Each row was made from one small tree. The marks that hang from a mark follow it in brackets, in the order of their numbers. Every link used is in the known rows. Write each row's tree.
Known rows
J301[J488]: -0.02	0.29	0.38	1.43	-0.15	1.52	1.08	-0.96	1.70	-0.75	-0.32	-0.72	1.64	-0.26	0.57	-0.10	-0.78	1.06	0.16	-0.46	-2.04	0.25	-0.33	-0.55	-0.20
J995[J301[J828] J968]: -0.94	1.17	0.49	3.65	0.49	-1.54	-0.78	-0.65	-0.74	-0.66	-0.68	-0.88	1.76	-0.45	0.78	-0.58	0.15	0.35	0.59	-1.74	-0.86	-2.33	1.16	0.06	-3.00
J953[J995[J301[J488 J828] J673]]: -1.39	0.72	1.69	2.91	-3.55	1.73	0.12	-1.09	3.06	0.03	-0.86	-4.72	0.94	-1.84	0.55	-3.79	-0.99	0.46	1.27	-0.95	-1.75	-1.69	-0.15	0.22	-2.88
J301[J488 J828[J953 J968]]: -0.36	-0.71	-2.63	3.01	-1.17	1.00	1.03	-0.34	0.71	-2.18	-4.00	1.01	0.69	1.43	2.42	0.57	-0.94	2.07	3.47	0.66	-2.86	-1.10	-0.11	-1.04	-1.27
J953[J995[J301 J673 J968]]: -0.74	0.27	2.31	2.75	-3.15	0.38	-1.28	1.38	0.97	1.10	0.44	-3.53	2.18	-4.16	-1.62	-2.23	-0.67	-0.55	-0.84	-1.55	0.58	-0.88	-1.57	0.56	-1.76
J828[J953[J995[J673]] J964 J968]: -0.90	-1.98	-3.30	0.40	-5.53	0.16	0.31	1.13	1.24	0.08	-2.43	0.08	-1.28	-2.19	0.59	-2.59	0.66	0.24	1.79	1.78	0.13	-0.25	-1.99	-0.55	-1.16
J953[J995[J301]]: -2.30	0.36	0.61	0.66	-1.71	-0.43	-0.70	0.70	2.55	1.26	0.67	-1.97	-0.43	-2.33	-0.35	-2.24	-0.46	-0.79	0.04	-1.03	0.42	0.03	-1.10	-0.31	-0.77
J301[J828[J964 J968]]: 0.43	-0.17	-4.28	1.40	-1.88	-1.97	0.45	-1.19	-0.11	-1.76	-2.63	1.40	-0.63	1.74	2.51	-2.33	1.82	0.60	1.68	1.12	0.20	-2.12	2.01	-0.41	-3.06
J828[J953 J964 J968]: -1.07	-1.67	-4.40	0.29	-2.14	-0.69	0.57	0.41	0.10	-0.89	-2.48	3.64	-1.03	0.01	1.39	-0.54	1.14	0.70	2.38	1.28	-0.57	-0.45	-0.62	-1.26	-0.50
J828[J964]: -0.60	-0.14	-2.19	-0.64	-1.13	-0.89	0.43	-1.08	0.76	-0.57	0.19	0.81	-0.58	0.28	0.67	-1.24	1.69	0.26	0.00	0.71	0.22	-0.95	0.45	-0.76	-1.07
J995[J301[J488 J828] J953]: -2.24	1.85	1.57	4.15	-0.49	-0.06	0.58	-1.46	2.05	-0.95	-0.67	-2.04	1.88	-0.65	0.65	-1.93	-1.86	-0.50	3.22	-2.25	-1.73	-0.98	1.29	0.06	-4.05
J301[J488 J828[J964 J968]]: 0.27	-0.19	-3.86	2.87	-2.05	-0.54	1.24	-1.99	1.81	-2.62	-3.09	0.74	0.87	1.58	3.14	-2.24	1.27	1.91	2.02	0.78	-1.59	-1.81	1.66	-0.98	-3.52
J301[J828]: 0.20	0.35	-0.66	0.70	0.21	-0.83	0.10	-1.30	-0.28	-1.07	-0.99	-0.53	-0.80	1.47	1.08	-0.17	0.24	0.54	0.91	-0.01	-0.63	-1.63	1.49	0.30	-1.55
J953[J995[J301 J673]]: -1.18	0.05	1.96	0.74	-3.17	1.14	-1.25	1.07	1.65	2.18	0.48	-3.16	-0.21	-3.30	-1.14	-3.24	-0.77	-1.22	0.03	-1.39	0.70	-0.36	-1.33	0.72	-1.03
J828[J953[J995] J964 J968]: -1.87	-1.66	-4.84	0.31	-4.04	-1.29	0.67	0.90	2.18	-0.76	-2.33	1.01	-1.87	-1.11	1.63	-1.67	1.07	0.71	1.96	1.43	0.03	-0.34	-1.82	-1.43	-0.89
J953[J995[J301[J828] J673 J968]]: -0.97	0.84	1.58	3.62	-3.14	-0.53	-1.38	0.13	0.46	0.24	-0.52	-3.94	1.69	-2.88	-0.20	-2.56	-0.43	0.25	0.18	-1.61	-0.13	-2.61	0.03	0.47	-3.36
J301[J488[J968]]: 1.50	1.55	-0.73	1.64	-0.23	3.35	0.85	-1.11	1.39	-0.69	0.23	0.83	1.54	-0.28	-0.05	0.13	-0.51	0.36	-0.15	-1.59	-2.48	-0.05	-1.11	-1.49	-1.34
J488[J301 J968]: 2.31	1.33	-1.28	-0.65	0.38	2.43	-0.50	1.12	-0.58	-0.46	0.12	0.98	-0.37	-0.60	-0.68	0.45	-0.85	1.04	-0.35	-1.59	-0.48	0.38	-1.47	0.04	-2.71
J995[J301[J488] J953 J968]: -2.23	1.56	2.38	5.40	-0.21	-0.08	0.35	-0.31	1.31	-0.69	0.16	-1.25	4.93	-3.08	-0.38	-0.64	-2.20	0.03	1.18	-2.61	-1.06	0.01	-0.45	-0.45	-3.18

Write each row's tree
0.02	2.30	-0.04	2.48	-0.04	3.04	0.07	-0.44	2.14	0.00	0.66	1.19	1.54	-1.46	-0.66	-1.30	-0.52	-0.33	0.55	-2.84	-2.18	-0.19	-1.04	-1.50	-2.03 : J995[J301[J488[J968]]]
0.12	1.58	0.96	2.36	-3.53	4.08	-0.29	0.28	3.24	1.21	0.35	-2.39	1.29	-3.83	-1.51	-3.25	-1.21	-0.43	-0.12	-2.50	-1.58	-0.31	-2.16	-0.84	-2.05 : J953[J995[J301[J488[J968]] J673]]
-2.01	0.77	1.16	4.10	-1.56	-0.04	0.23	-0.27	3.24	-0.65	0.37	-2.92	3.53	-3.58	0.16	-1.30	-0.68	1.05	-0.48	-1.86	-1.13	-0.26	-1.61	-1.10	-1.58 : J953[J995[J301[J488] J968]]
-1.55	1.12	3.55	3.47	-2.13	2.36	0.17	0.10	1.80	0.93	-0.02	-2.52	2.59	-3.40	-1.45	-2.80	-2.89	-1.08	1.85	-2.00	-1.03	0.44	-0.46	0.86	-2.38 : J995[J301[J488] J673 J953]
-1.18	1.31	3.37	3.70	-1.48	-0.07	-0.97	1.18	-0.89	0.98	0.55	-1.99	3.53	-4.03	-1.90	-1.64	-1.90	-1.47	0.72	-2.41	0.82	-0.53	0.06	1.36	-2.98 : J995[J301 J673 J953 J968]
-1.53	-0.75	-3.34	1.25	-1.55	0.11	1.82	-2.89	1.99	-2.88	-2.07	0.84	-0.65	1.46	2.47	-0.12	1.02	2.10	3.03	0.66	-3.44	-2.15	0.47	-1.39	-2.06 : J301[J488 J828[J953 J964]]
-0.09	-0.59	-2.88	1.83	-1.05	-0.41	0.24	0.32	-1.11	-1.45	-3.65	1.82	-1.04	1.45	1.80	0.25	-0.23	0.71	3.17	0.83	-1.21	-1.26	0.18	-0.73	-1.33 : J301[J828[J953 J968]]
-0.29	0.49	2.68	2.99	-1.16	0.71	-1.36	1.02	-1.09	1.11	0.05	-1.39	2.52	-3.03	-1.31	-1.45	-1.04	-0.53	-0.92	-1.81	0.00	-1.00	-0.31	0.73	-1.11 : J995[J301 J673 J968]
-2.83	1.42	-1.06	1.64	-1.58	-2.41	0.14	-2.08	0.98	-0.65	-0.46	-0.41	-0.39	0.08	0.95	-3.08	0.44	-1.33	3.13	-1.17	0.18	-2.13	1.79	0.43	-5.16 : J995[J301[J828[J964]] J953]
-1.44	1.33	3.06	1.85	-1.97	0.48	-0.87	0.93	-0.12	1.87	0.31	-2.12	1.17	-3.14	-1.72	-2.83	-2.09	-2.20	1.59	-1.63	0.68	0.07	-0.05	1.39	-2.03 : J995[J301 J673 J953]
-1.31	-1.51	-1.66	1.65	-4.64	-0.43	0.17	0.18	0.77	-0.80	-0.51	-1.31	0.46	-3.23	-0.06	-0.80	0.73	1.19	0.48	0.57	-0.32	-1.31	-1.96	-0.62	-1.10 : J828[J953[J995[J673 J968]] J964]
0.58	0.30	-1.98	3.61	-0.82	0.30	0.98	-0.65	1.22	-1.91	-3.15	-0.06	1.44	1.40	2.38	-1.21	-0.52	1.62	1.68	0.26	-2.04	-1.01	1.07	-0.57	-2.13 : J301[J488 J828[J968]]
-0.72	1.58	0.92	3.72	-2.50	-0.29	-0.92	0.78	-0.99	0.95	-2.54	-1.40	0.81	-1.12	-0.04	-3.74	-1.95	-1.52	3.26	-1.54	0.46	-1.29	1.38	1.34	-4.42 : J995[J301[J828[J968]] J673 J953]
-0.98	1.59	-1.23	2.82	-0.48	2.58	0.54	-1.47	1.26	-1.37	-1.23	1.58	-0.08	-0.17	0.60	-0.19	-0.58	0.57	3.36	-2.41	-3.74	-1.94	-0.71	-1.73	-3.02 : J995[J301[J488[J968] J828[J953]]]
-0.19	-0.85	-3.45	0.66	-2.14	-0.49	-0.26	1.95	0.64	-1.81	-3.53	-0.77	-1.55	-0.25	2.29	-0.34	-1.34	2.51	3.03	0.57	-0.27	-0.02	-1.63	-0.16	-3.00 : J488[J301[J828[J953[J995] J968]]]
-2.16	-1.05	-3.03	1.18	-2.71	-1.85	0.45	-0.39	1.58	-1.80	-0.48	0.01	0.39	-2.00	0.73	0.67	1.52	1.82	0.76	0.52	-0.19	-1.29	-1.95	-1.71	-1.20 : J828[J953[J995[J968]] J964]
1.13	1.54	-3.60	1.65	-1.27	1.33	1.55	-3.58	1.84	-2.28	-0.63	1.13	0.16	1.55	1.83	-1.08	1.73	1.41	1.29	-0.53	-2.72	-2.52	0.99	-1.80	-3.94 : J301[J488[J968] J828[J964]]
-2.03	1.47	2.05	3.79	-0.22	-1.55	-0.66	0.81	-0.43	0.19	0.33	-0.52	3.21	-2.97	-1.10	-0.46	-1.54	-1.11	0.77	-2.55	0.64	-0.38	-0.34	0.31	-3.07 : J995[J301 J953 J968]
-0.87	1.78	-0.70	2.21	-1.96	2.43	0.11	-0.31	3.88	0.35	0.90	-1.05	1.15	-2.64	-0.39	-1.99	-0.67	-0.15	0.33	-2.59	-1.75	-0.13	-2.40	-1.66	-2.35 : J953[J995[J301[J488[J968]]]]
0.15	-0.89	-1.97	1.63	-4.29	0.42	-0.41	1.02	0.33	-0.27	-3.93	-1.57	-1.23	-0.90	1.04	-1.60	-0.88	0.67	2.84	1.30	-0.47	-1.26	-0.95	0.05	-1.65 : J301[J828[J953[J995[J673]] J968]]
-0.03	1.23	1.82	3.53	-1.34	-0.13	-1.05	0.08	-1.53	-0.17	-0.59	-2.34	2.07	-1.54	-0.41	-1.82	-0.42	0.16	0.37	-1.65	-0.66	-2.38	1.17	0.87	-2.94 : J995[J301[J828] J673 J968]
0.19	-0.03	-2.75	-0.74	-0.80	-1.19	0.64	-1.32	0.07	-1.87	-1.03	-0.45	-1.36	1.25	2.25	-1.24	1.04	2.10	1.12	0.18	-0.52	-1.74	1.22	0.21	-4.35 : J488[J301[J828[J964]]]
-0.14	-0.25	-1.30	-0.36	0.28	0.20	-0.04	0.17	-0.52	-1.94	-2.14	-0.11	-1.42	0.93	1.47	1.41	-1.27	2.24	2.98	-0.14	-1.80	-0.53	-0.48	0.26	-2.44 : J488[J301[J828[J953]]]
-0.83	-1.01	-4.88	2.71	-2.40	-0.31	1.58	-1.69	1.63	-2.65	-4.07	2.19	0.31	1.42	3.09	-1.18	0.74	2.02	3.56	1.21	-3.14	-1.57	0.30	-1.59	-2.46 : J301[J488 J828[J953 J964 J968]]
0.25	0.14	1.29	2.14	-2.89	0.38	-0.56	0.84	-0.07	0.16	0.19	-3.64	2.18	-2.97	-0.68	-0.98	-0.69	0.71	-1.58	-0.31	0.83	-0.57	-1.14	0.36	-0.93 : J953[J995[J673 J968]]
-2.14	0.24	0.15	4.75	-0.44	0.33	0.55	-1.17	0.68	-2.12	-1.85	-0.05	2.77	-0.78	1.19	0.53	-0.83	1.97	2.44	-1.59	-3.67	-2.09	-0.17	-1.15	-2.70 : J995[J301[J488 J828[J953]] J968]
-0.82	3.07	0.78	3.24	-0.54	2.13	0.16	-0.82	2.13	0.07	0.79	0.56	2.11	-2.40	-1.51	-1.49	-2.13	-1.31	1.63	-3.53	-1.74	0.01	-1.02	-0.87	-3.50 : J995[J301[J488[J968]] J953]
-1.80	1.31	-2.44	3.18	-2.30	-2.52	-0.07	-0.75	0.76	-0.57	-2.01	0.99	0.05	-0.07	1.54	-4.00	0.37	-1.22	3.67	-1.02	0.33	-1.73	1.80	-0.03	-5.23 : J995[J301[J828[J964 J968]] J953]
1.53	0.92	-2.79	-0.54	0.28	2.03	-0.03	0.12	-1.03	-2.03	-1.46	1.49	-1.74	0.56	0.62	1.37	-1.13	1.94	2.65	-1.47	-2.10	-0.82	-1.29	-0.72	-3.83 : J488[J301[J828[J953]] J968]
-1.07	-0.35	-1.09	1.85	-0.48	1.11	1.17	-1.94	1.42	-2.29	-2.14	-0.20	0.20	1.06	1.95	0.95	-0.60	1.88	3.06	0.17	-3.46	-1.47	0.09	-0.74	-0.88 : J301[J488 J828[J953]]
-1.51	1.44	-0.36	5.00	-1.17	-0.36	0.33	-0.51	1.59	-1.16	-2.71	-0.78	2.60	-0.34	1.53	-2.90	-2.05	-0.53	3.66	-1.70	-1.42	-0.77	1.11	-0.11	-4.36 : J995[J301[J488 J828[J968]] J953]
